Each row comes from the steps of one walk. Every step used is in the known rows, and no mark comes twice. Write the walk behind each row, first mark first.
Known rows
felop > tuka > dafis > difu > suvelu: [.08 -.06 -.07 -.08 -.23 .05 -.02 -.41 -.01 .00 .05 -.04 .02 .05 .18 -.24 .00 -.04 .16 .14 -.03 .11 .00 .10 -.23 -.08 -.05 -.06 .15 -.02 -.12 .13 -.02 -.10 .10 .11 .08 .08 .00 .30 .06 .13 -.07 -.01 .12 .05 -.03 -.07 .09 .01]
suvelu > difu > felop: [-.05 -.12 -.02 .16 .01 .07 .05 .21 .09 .07 -.12 -.03 .09 .06 -.12 .17 -.06 -.14 .06 -.04 -.02 -.05 .20 .00 -.17 .01 -.06 -.02 -.06 .10 .14 .08 .03 .18 -.13 -.29 -.01 -.01 -.04 -.34 .03 .11 .08 -.03 .02 .03 .02 -.06 .04 .00]
givon > tuka > relol: [.01 .31 .22 .11 .13 -.15 -.03 .26 .00 -.02 .05 .14 -.07 -.23 -.15 -.09 .00 .12 .01 .04 -.15 -.02 .09 .05 .27 .13 .09 .07 .13 -.11 .10 -.08 -.12 -.14 -.08 .13 -.02 -.08 -.01 -.12 .07 -.11 .05 .07 -.14 -.06 -.04 -.08 .04 .01]
tuve > tuka > relol > difu > felop: [-.06 .11 .10 .07 .02 .19 -.02 .06 .00 .00 -.04 .06 .04 -.06 -.10 .08 -.05 .00 -.01 -.03 .03 -.10 .72 -.02 .02 -.04 .05 .12 -.20 -.02 .03 .02 .08 .06 -.23 -.06 -.06 -.06 .07 -.03 -.10 -.13 .01 -.20 -.13 -.06 .09 .16 -.22 .04]
tuka > tuve: [-.02 .00 -.06 -.01 .09 .02 .02 .12 -.02 -.08 .00 .02 -.01 -.04 -.21 .00 .03 -.03 .06 .06 .02 .05 -.24 -.10 .21 .15 .06 -.05 .02 -.04 .13 -.09 .03 .05 .02 .27 -.09 -.08 -.02 -.12 .12 -.14 .03 .16 -.04 .10 -.07 -.04 -.01 .03]
tuve > tuka: [-.04 .10 .17 -.04 .14 .04 .00 .35 .02 -.09 -.06 .00 -.09 -.18 -.21 .03 -.14 .15 .08 -.05 .15 -.03 .12 -.09 -.13 .03 .04 .02 -.02 -.09 -.04 -.11 .06 .00 .03 .18 .13 -.06 -.07 -.12 -.21 -.08 .04 -.05 -.07 .08 .06 -.06 -.18 .04]
difu > relol: [-.06 -.06 .06 .07 .05 .01 -.03 .33 .00 .05 -.05 .01 .03 -.11 -.11 .03 .00 .00 -.08 -.03 .05 .01 -.28 .01 .03 -.03 .09 -.01 -.02 .00 .07 .05 -.07 -.05 .04 -.05 .05 -.10 -.08 -.02 .06 -.03 -.03 -.05 .07 -.06 -.06 -.03 .09 -.06]
suvelu > difu > dafis > tuka: [.01 -.11 -.02 -.16 -.23 -.19 -.01 -.25 -.11 .00 .05 -.16 .05 .14 .12 .03 .06 -.19 -.12 -.10 -.06 -.06 .05 .10 -.12 .08 -.16 -.16 .07 .28 -.04 .04 .05 .08 -.03 -.08 -.04 .17 -.08 -.16 -.13 .10 .04 -.04 .08 .02 -.01 -.12 -.09 .01]
dafis > tuka > relol > difu > suvelu: [.01 -.02 .03 -.15 -.19 .01 -.01 -.35 -.16 -.01 .12 -.09 .01 -.01 .08 -.13 .08 -.14 .15 .10 -.07 -.09 .53 .09 .16 -.14 .01 -.07 -.06 .09 -.13 .22 -.03 -.21 -.07 .18 -.07 .01 -.03 .25 .08 -.16 -.10 -.09 -.09 -.04 .03 .07 -.14 -.03]
suvelu > difu > relol > tuka > felop: [-.01 .15 -.27 .21 -.13 .03 .01 .22 .14 .11 .01 -.08 .02 .19 -.01 .16 -.03 -.25 -.23 .02 .16 -.09 -.43 .07 -.20 -.23 .13 .00 -.22 .02 .06 -.14 .22 -.10 -.16 -.48 .03 .05 .01 -.25 .23 .10 .12 -.19 .19 .35 .05 -.03 .01 -.05]
tuve > tuka > dafis > difu > felop: [.05 .08 .09 .00 -.12 .35 -.01 -.05 .12 -.07 -.08 .02 -.09 -.01 .06 .08 -.05 .00 .02 -.03 -.01 .09 .19 -.04 -.22 -.08 -.06 .07 -.09 -.11 -.22 -.11 -.02 .19 .02 -.08 .00 .04 .04 .05 -.22 .14 -.08 -.06 .04 .16 .07 -.05 -.21 .14]
givon > tuka > dafis > difu: [.10 .20 .09 .07 .04 -.03 .03 -.01 .14 -.06 .03 .08 -.13 -.14 .11 -.12 .00 .12 -.02 .10 -.10 .10 -.06 .06 .00 -.06 .00 .00 .17 -.14 -.09 -.09 -.18 -.07 .09 .24 -.01 .12 -.02 .03 .07 .11 -.01 .06 -.03 .21 .02 -.16 -.02 .07]
suvelu > difu > felop > tuka: [-.04 -.11 -.09 .11 .00 -.03 .01 .14 -.06 .11 -.05 -.02 .05 .14 .04 .08 -.07 -.07 -.03 .01 -.04 -.09 .18 .09 -.27 .03 -.09 .04 .03 .11 .23 .08 .17 .12 .02 -.38 .04 .08 -.02 -.22 .01 .11 .06 .04 .04 -.08 -.01 .05 .11 .03]
givon > difu > felop > tuka: [-.04 -.10 .01 .12 .19 -.06 .08 .29 -.05 .08 -.14 .16 .00 -.01 -.04 .05 -.09 .25 .08 -.29 -.04 -.06 .14 .13 -.09 -.08 -.03 .09 .16 .04 .19 .24 .02 .08 .02 -.27 .05 -.02 .11 -.09 -.10 .07 .00 .14 -.18 -.16 .04 .09 .24 .05]
difu > felop > tuka > tuve: [-.05 -.03 -.15 .06 .04 .04 .00 -.04 -.13 -.01 -.06 .07 .00 .17 .04 .02 .01 -.01 .05 -.04 -.04 .01 .00 -.02 .04 .06 -.07 .10 .03 -.07 .24 -.01 .08 .22 .04 -.16 -.08 -.01 .08 -.08 .02 -.01 .03 .21 -.02 -.02 -.03 .11 .12 -.01]
felop > difu > relol > tuka: [.04 -.16 -.13 .16 .09 -.07 -.02 .10 .03 .04 -.03 .09 .01 .04 .05 -.02 -.12 .05 -.20 -.07 .16 -.01 -.44 -.01 -.04 -.25 .07 .10 -.10 .00 .12 -.06 -.10 -.14 .23 -.32 .17 -.02 .01 .14 .03 .06 .04 -.02 .06 -.17 -.01 -.10 .22 -.16]
tuka > relol > difu > suvelu: [-.06 .08 .06 .07 -.12 .02 .05 -.08 .01 .00 .05 -.03 .16 -.08 -.17 -.13 .00 -.07 .18 .04 -.01 -.03 .48 .06 .14 -.06 .10 -.01 -.05 .06 .07 .20 -.05 -.15 -.26 .16 .00 -.05 -.03 .18 .17 -.19 -.05 -.11 -.13 -.10 .02 .03 -.04 -.04]
felop > difu: [.03 -.21 .04 .04 .19 -.08 .03 .10 .01 -.01 -.02 .04 .05 -.04 -.06 -.02 -.08 .15 .02 .01 .02 .06 -.23 -.07 .08 .12 -.03 -.01 .12 .10 .00 -.01 -.19 .03 .30 .05 .11 -.03 -.08 .10 -.03 .10 .00 .11 -.04 -.23 -.02 -.08 .15 -.04]
dafis > tuka > tuve: [.01 .01 -.14 -.19 .04 .02 -.03 -.16 -.21 -.12 .06 -.06 -.14 .06 .03 -.01 .07 -.07 .09 .11 -.04 .05 -.15 .01 .24 .13 -.07 -.08 .04 -.01 -.05 -.02 .08 .02 .13 .19 -.13 .01 -.08 -.06 -.03 -.08 -.04 .21 -.05 .09 -.04 .01 -.17 .04]
felop > tuka > relol: [-.02 .07 .11 -.06 .13 -.17 -.10 -.03 -.05 -.04 .01 .08 -.03 -.07 .04 -.12 .05 .06 -.01 .12 -.09 .00 -.07 .04 .16 .21 .00 .02 .09 -.10 .16 -.05 .09 -.03 .06 .03 .07 -.05 -.05 .02 .04 -.06 -.03 .07 -.07 -.25 -.08 .13 .08 .04]
dafis > tuka > felop: [.04 .09 .06 -.13 .10 .05 -.03 -.09 -.08 .01 .02 -.06 -.09 .06 .21 .17 .12 -.04 .09 .13 -.01 -.01 -.33 -.14 .00 .08 .00 -.04 .02 .00 -.25 -.15 .11 .02 .09 .09 -.09 .04 -.06 -.16 -.04 .13 -.09 -.02 .02 .31 .07 .02 -.18 .01]
tuka > dafis: [-.08 .03 .09 -.05 -.02 .07 .02 .24 .20 -.04 -.04 -.07 -.04 -.15 -.03 .01 .08 .12 .06 .03 .06 .03 -.29 -.14 -.04 .09 .08 -.04 -.04 -.23 -.08 -.08 -.06 .02 -.07 .28 .01 -.03 -.04 -.11 .06 .07 .01 -.02 .05 .21 -.02 -.07 .07 .03]
dafis > difu: [.09 -.01 .07 .04 .14 .03 .07 -.14 -.05 -.01 -.04 -.05 .00 -.07 .02 -.07 .01 -.06 .09 .22 .01 .10 -.13 -.07 -.08 .11 -.03 -.06 .08 .12 .06 -.02 -.08 .05 .17 .26 .10 .08 -.15 .09 .08 .00 -.08 .04 -.05 .08 .03 -.06 -.14 -.02]

Which walk is each row?
[.03 .06 .03 -.20 -.15 -.09 .01 -.46 -.08 .09 .01 -.14 .09 .13 .25 .12 .12 -.10 -.01 -.12 -.08 .00 -.25 -.13 -.11 .06 -.12 -.06 -.01 .03 -.21 -.07 .01 .07 .00 .04 -.12 .00 .02 -.07 -.13 .13 -.05 -.02 .12 .26 .01 -.07 -.13 .05] => difu > dafis > tuka > felop
[.00 -.19 -.01 .09 .11 .01 -.04 .16 .03 .01 -.06 .07 .01 -.03 -.02 -.02 -.06 .04 -.21 -.03 .05 .05 -.35 .02 .13 -.05 .05 .03 .06 .06 -.02 .05 -.19 -.03 .18 -.23 .06 -.08 -.05 .14 .02 .07 .00 .00 .12 -.26 -.08 -.03 .21 -.05] => felop > difu > relol
[-.02 .00 .02 .06 .07 -.15 .00 -.05 -.10 .06 .05 .08 .01 -.02 .01 -.11 .05 .08 -.07 .05 -.04 -.02 .29 .08 .10 .03 .03 .08 .02 .00 .15 .10 .07 -.05 .00 .22 .07 .04 -.01 .09 .17 -.19 -.02 -.03 -.10 -.14 -.03 .23 -.01 -.02] => felop > tuka > relol > difu
[-.01 -.05 -.07 -.27 -.22 -.07 -.06 -.42 -.20 -.10 .11 -.06 .05 .12 .09 -.02 .12 -.09 -.06 -.12 -.07 .01 -.16 .05 .20 .08 -.15 -.11 .03 .13 -.02 -.01 .02 .04 .01 .10 -.19 -.02 .05 -.02 -.14 -.04 .01 .15 .06 .09 -.05 -.07 -.14 .03] => difu > dafis > tuka > tuve
[.03 .16 .16 .01 .03 .10 -.01 .16 -.02 -.05 .01 .02 -.02 -.19 -.20 -.01 -.07 .02 -.04 -.02 .09 -.03 .55 -.05 .11 .01 .07 .07 -.13 -.05 .02 -.10 .08 -.04 -.17 .26 .06 .02 .00 .03 -.03 -.27 .01 -.19 -.17 -.01 .04 .19 -.28 .03] => tuve > tuka > relol > difu
[.09 -.04 -.09 -.24 .00 .03 -.01 -.39 -.06 .07 .03 -.07 -.03 .24 .13 -.02 .04 -.06 .18 .07 -.05 .05 -.13 -.05 .00 -.09 -.05 -.04 .04 .09 -.36 .09 -.11 -.09 .22 -.17 -.09 .04 .01 .18 -.13 .21 -.08 .05 .10 -.02 .04 -.09 -.01 -.03] => dafis > tuka > felop > difu > suvelu
[-.02 -.04 .01 .02 -.14 -.11 -.03 -.16 -.09 .04 .07 -.07 .08 .01 -.06 -.21 .02 .06 .07 .05 .00 -.08 .51 .15 .03 -.07 .02 .00 .06 .09 .11 .27 -.01 -.17 -.12 .12 .07 .02 .04 .28 .21 -.19 -.04 -.08 -.05 -.18 .00 .19 .06 -.02] => felop > tuka > relol > difu > suvelu
[.03 -.06 -.07 .02 .26 -.01 .05 -.02 .07 .05 -.03 .02 .01 .13 .03 .07 .04 .05 .04 .04 .01 .09 -.36 -.13 .03 .07 .04 .03 .02 .01 -.15 -.08 -.11 .05 .21 -.03 -.04 .00 -.01 -.03 .05 .19 .01 .05 .01 .04 .04 -.04 .03 -.06] => tuka > felop > difu
[-.02 .06 .07 .10 .11 -.03 .02 .03 .02 -.05 .02 .01 .10 -.14 -.06 -.02 .08 -.02 -.02 .04 -.02 -.04 .26 -.02 .17 .09 .09 .02 -.08 -.02 .08 .03 -.02 -.03 -.14 .34 .01 .02 -.05 .00 .21 -.21 -.01 -.08 -.19 -.06 .01 .13 -.08 .01] => tuka > relol > difu
[.02 .07 .16 -.18 -.12 -.12 -.09 -.19 -.10 .02 .03 .04 .01 -.11 .12 -.07 .15 .02 -.09 -.33 -.23 -.03 .05 .13 .29 .02 -.09 -.06 .09 .10 -.07 .08 -.03 -.08 -.12 -.06 -.10 .00 .06 -.03 -.15 -.07 .01 .12 -.13 -.26 -.06 -.02 .02 .08] => givon > difu > dafis > tuka > relol
[.00 -.25 .00 -.02 .04 -.03 .06 -.03 -.03 .02 -.03 -.03 .08 -.04 -.11 -.10 -.14 .10 .18 .01 .04 .04 .00 -.06 .00 .02 -.01 -.04 .10 .11 -.03 .17 -.19 -.04 .20 .00 .12 -.02 -.06 .23 -.09 .01 -.06 .06 .06 -.25 -.03 -.13 .18 -.12] => felop > difu > suvelu
[.04 .10 .02 -.06 -.01 .19 .03 -.02 .05 .06 .01 .00 .01 .09 -.11 .01 -.12 .11 .24 -.04 .07 .04 .13 -.09 -.11 -.12 .07 .01 -.05 .09 -.25 -.03 -.07 -.09 .04 -.25 .04 .00 .05 .13 -.21 .06 -.05 -.04 .11 -.01 .10 -.08 -.06 -.03] => tuve > tuka > felop > difu > suvelu
[-.03 .05 -.25 .15 -.05 .05 -.03 .13 .02 -.08 .02 .06 -.06 .00 -.02 .01 -.01 -.06 -.12 .02 .14 -.05 -.53 .06 .11 -.22 .07 .04 -.19 -.04 .24 -.14 .07 -.09 -.02 -.11 .01 -.05 .06 -.03 .17 -.13 .06 .02 .08 .11 -.02 -.06 .09 -.07] => difu > relol > tuka > tuve
[.00 .04 -.13 -.01 .11 -.07 -.01 .01 -.12 -.02 .05 .04 -.08 .04 -.02 -.13 .01 .13 .02 .06 .00 -.02 -.14 -.02 .09 .14 -.04 .01 .10 -.03 .19 -.04 .10 .06 .15 .18 -.06 -.03 .02 -.05 .09 -.06 .01 .22 -.02 .02 -.08 .08 .07 .02] => felop > tuka > tuve
[.00 -.07 -.10 .13 .15 .08 -.03 .08 .07 .09 -.07 .03 .03 .15 .04 .11 .03 -.03 -.18 -.01 .05 .08 -.55 -.06 .13 .00 .09 .05 -.01 .05 -.19 -.07 -.16 -.02 .12 -.33 -.07 -.07 .05 .09 .03 .20 .02 -.04 .20 -.04 -.03 .00 .10 -.05] => tuka > felop > difu > relol
[-.05 -.12 -.10 -.02 -.13 .05 -.04 .10 .12 .03 -.04 -.03 .01 .19 .11 .09 .01 -.09 -.06 .00 -.05 -.04 .06 .04 -.26 -.03 -.06 .02 -.03 -.18 .02 .03 .16 .12 -.14 -.39 -.03 .08 .04 -.20 .05 .20 .09 .00 .15 .03 .01 .05 .14 .05] => suvelu > difu > felop > tuka > dafis
[-.08 -.21 -.11 .20 .11 -.07 .11 -.01 -.06 .08 -.11 .01 .05 .06 .14 .05 -.02 .08 .02 -.06 .05 -.10 .37 .06 -.29 -.15 -.04 .12 .03 .06 .21 .22 .06 .07 .06 .05 .03 .07 .04 .03 .06 .05 .00 -.05 -.08 -.05 .08 .17 .08 .03] => relol > difu > felop > tuka
[-.05 -.13 -.04 .09 -.08 -.18 .04 .04 .07 .04 .02 -.12 .18 .03 -.11 .04 -.03 -.09 -.06 -.15 -.06 -.03 .06 .03 -.15 .08 -.07 -.15 .02 .15 .13 .05 .01 .06 -.21 -.06 .03 .04 -.02 -.25 .01 .07 .10 -.04 .08 .02 -.05 -.14 .03 .01] => suvelu > difu > dafis
[.00 .09 -.22 .12 .06 -.04 .07 .02 -.01 -.07 .03 -.01 -.03 .00 -.06 .02 -.04 .02 .11 .03 .15 -.03 -.36 -.06 .07 -.07 .04 -.01 -.12 -.06 .25 -.19 .10 -.01 .02 .17 .02 .02 .02 -.13 .16 -.11 .13 .16 -.11 .21 .03 -.05 .01 -.06] => relol > tuka > tuve
[-.06 .07 -.07 .06 -.10 -.05 .09 .13 .22 -.09 -.04 -.03 -.06 -.11 .00 .07 -.01 .06 .05 -.04 .15 .00 -.42 -.08 -.22 -.14 .06 .01 -.13 -.19 .08 -.22 .05 -.10 -.05 .17 .11 .06 .03 -.06 .05 .01 .08 .00 -.01 .20 .04 -.11 .09 -.05] => relol > tuka > dafis
[-.05 -.03 .07 .04 -.14 -.18 .00 -.15 .06 .03 .03 -.04 .20 -.04 -.06 .01 .14 -.04 -.15 -.16 -.07 -.05 .30 .02 .10 .07 .02 -.05 -.07 -.01 .15 .11 -.10 .02 -.26 .19 .01 .01 .09 .09 .16 -.18 .02 -.11 -.07 -.04 -.03 .02 -.02 .06] => tuka > relol > difu > dafis
[.07 .13 .06 -.12 -.28 .27 .00 -.14 .11 -.08 .05 -.12 -.05 -.16 -.08 -.15 -.07 .01 .22 .03 .08 .08 .25 .03 -.20 -.14 .02 -.07 -.02 -.02 -.29 .01 -.02 -.03 -.04 .09 .05 .06 -.03 .28 -.13 .03 -.08 -.10 .08 .13 .05 -.12 -.19 .03] => tuve > tuka > dafis > difu > suvelu
[-.03 .20 .09 -.10 -.08 .18 -.02 .33 .21 -.16 .01 .00 -.15 -.23 -.11 .04 -.04 .15 .03 -.01 .10 .04 .01 -.09 -.15 .04 .06 .03 -.07 -.24 -.21 -.20 .09 .04 -.07 .24 .04 -.01 -.02 -.08 -.22 .02 .05 -.08 .01 .19 .05 -.02 -.12 .04] => tuve > tuka > dafis
[.07 .15 .00 .18 .28 -.16 .07 .16 .07 .09 -.02 .12 -.04 .05 -.01 .00 -.05 .16 .03 .00 -.10 .06 -.16 -.05 .03 -.04 .07 .06 .17 .02 -.06 -.10 -.26 -.09 .16 -.09 -.01 .09 .08 -.10 -.01 .14 .09 .08 -.05 .07 .07 -.12 .07 .01] => givon > tuka > felop > difu
[.00 .01 .17 -.27 -.20 -.17 -.13 -.41 -.11 -.02 .07 -.09 .06 -.03 .19 .02 .12 -.07 -.12 -.11 -.21 -.03 -.03 .00 .18 .16 -.11 -.09 .02 .00 -.06 -.01 -.06 .04 -.05 .04 -.08 -.03 .00 .02 -.15 -.10 -.08 .03 .01 -.14 -.09 -.05 -.05 .07] => difu > dafis > tuka > relol
[-.07 -.09 -.09 .13 -.05 .02 -.03 .41 .07 .07 -.02 -.02 .02 .02 -.17 .02 -.04 -.16 -.21 .06 .08 -.03 -.16 .12 -.01 -.01 .06 -.05 -.03 .09 .07 .06 .06 -.02 -.12 -.28 .04 -.04 -.12 -.23 .14 .08 .08 -.08 .15 -.01 -.05 -.03 .04 -.01] => suvelu > difu > relol
[.09 -.05 -.05 -.15 .14 -.02 -.04 -.33 -.04 .01 .02 -.03 -.07 .17 .24 .11 .06 -.01 -.01 .06 -.01 .06 -.34 -.13 .12 .07 -.07 .03 .07 .03 -.34 -.07 .00 .04 .30 .03 -.08 .09 -.04 -.01 -.10 .14 -.03 .10 .08 .04 .02 .01 -.05 .00] => dafis > tuka > felop > difu
[.01 .12 .11 -.01 -.22 .14 .01 .01 -.02 -.06 .07 -.01 .02 -.14 -.23 -.11 -.09 .00 .19 -.03 .08 -.07 .78 .07 .04 -.12 .12 .04 -.14 .02 -.01 .11 -.01 -.13 -.27 .15 .03 -.01 .00 .20 -.11 -.25 -.05 -.22 -.10 -.07 .06 .07 -.24 .00] => tuve > tuka > relol > difu > suvelu
[-.04 -.01 .10 .06 .09 -.01 -.08 -.07 -.05 .08 -.02 .10 .08 .03 .05 .02 .03 .02 -.01 -.01 -.14 -.04 .13 -.01 .05 .11 -.04 .10 .00 -.08 .17 .00 .07 .13 -.01 -.23 -.02 -.08 .02 -.02 -.02 -.03 -.06 .08 -.02 -.25 -.04 .14 .15 .01] => difu > felop > tuka > relol
[.08 .06 -.02 -.01 -.13 .27 -.10 .03 .13 -.12 .05 -.03 -.18 -.07 .05 -.06 -.02 -.06 -.23 .03 .09 .10 -.14 .05 -.07 -.12 .00 .02 -.11 -.16 -.28 -.06 .07 -.07 -.01 -.08 .01 -.01 .01 .19 -.10 .06 -.08 -.16 .14 .17 -.02 .05 -.20 .12] => tuve > tuka > dafis > difu > relol
[-.05 -.07 .01 .08 .09 -.05 .05 .07 -.10 .03 -.12 .08 .04 .03 .08 .10 -.03 .11 .07 -.06 .02 -.03 .03 .00 -.23 .06 -.09 .05 .08 -.03 .20 .06 .04 .15 .11 -.17 .05 -.07 -.01 -.07 -.11 .06 -.02 .09 .00 -.12 -.03 .07 .14 -.02] => difu > felop > tuka
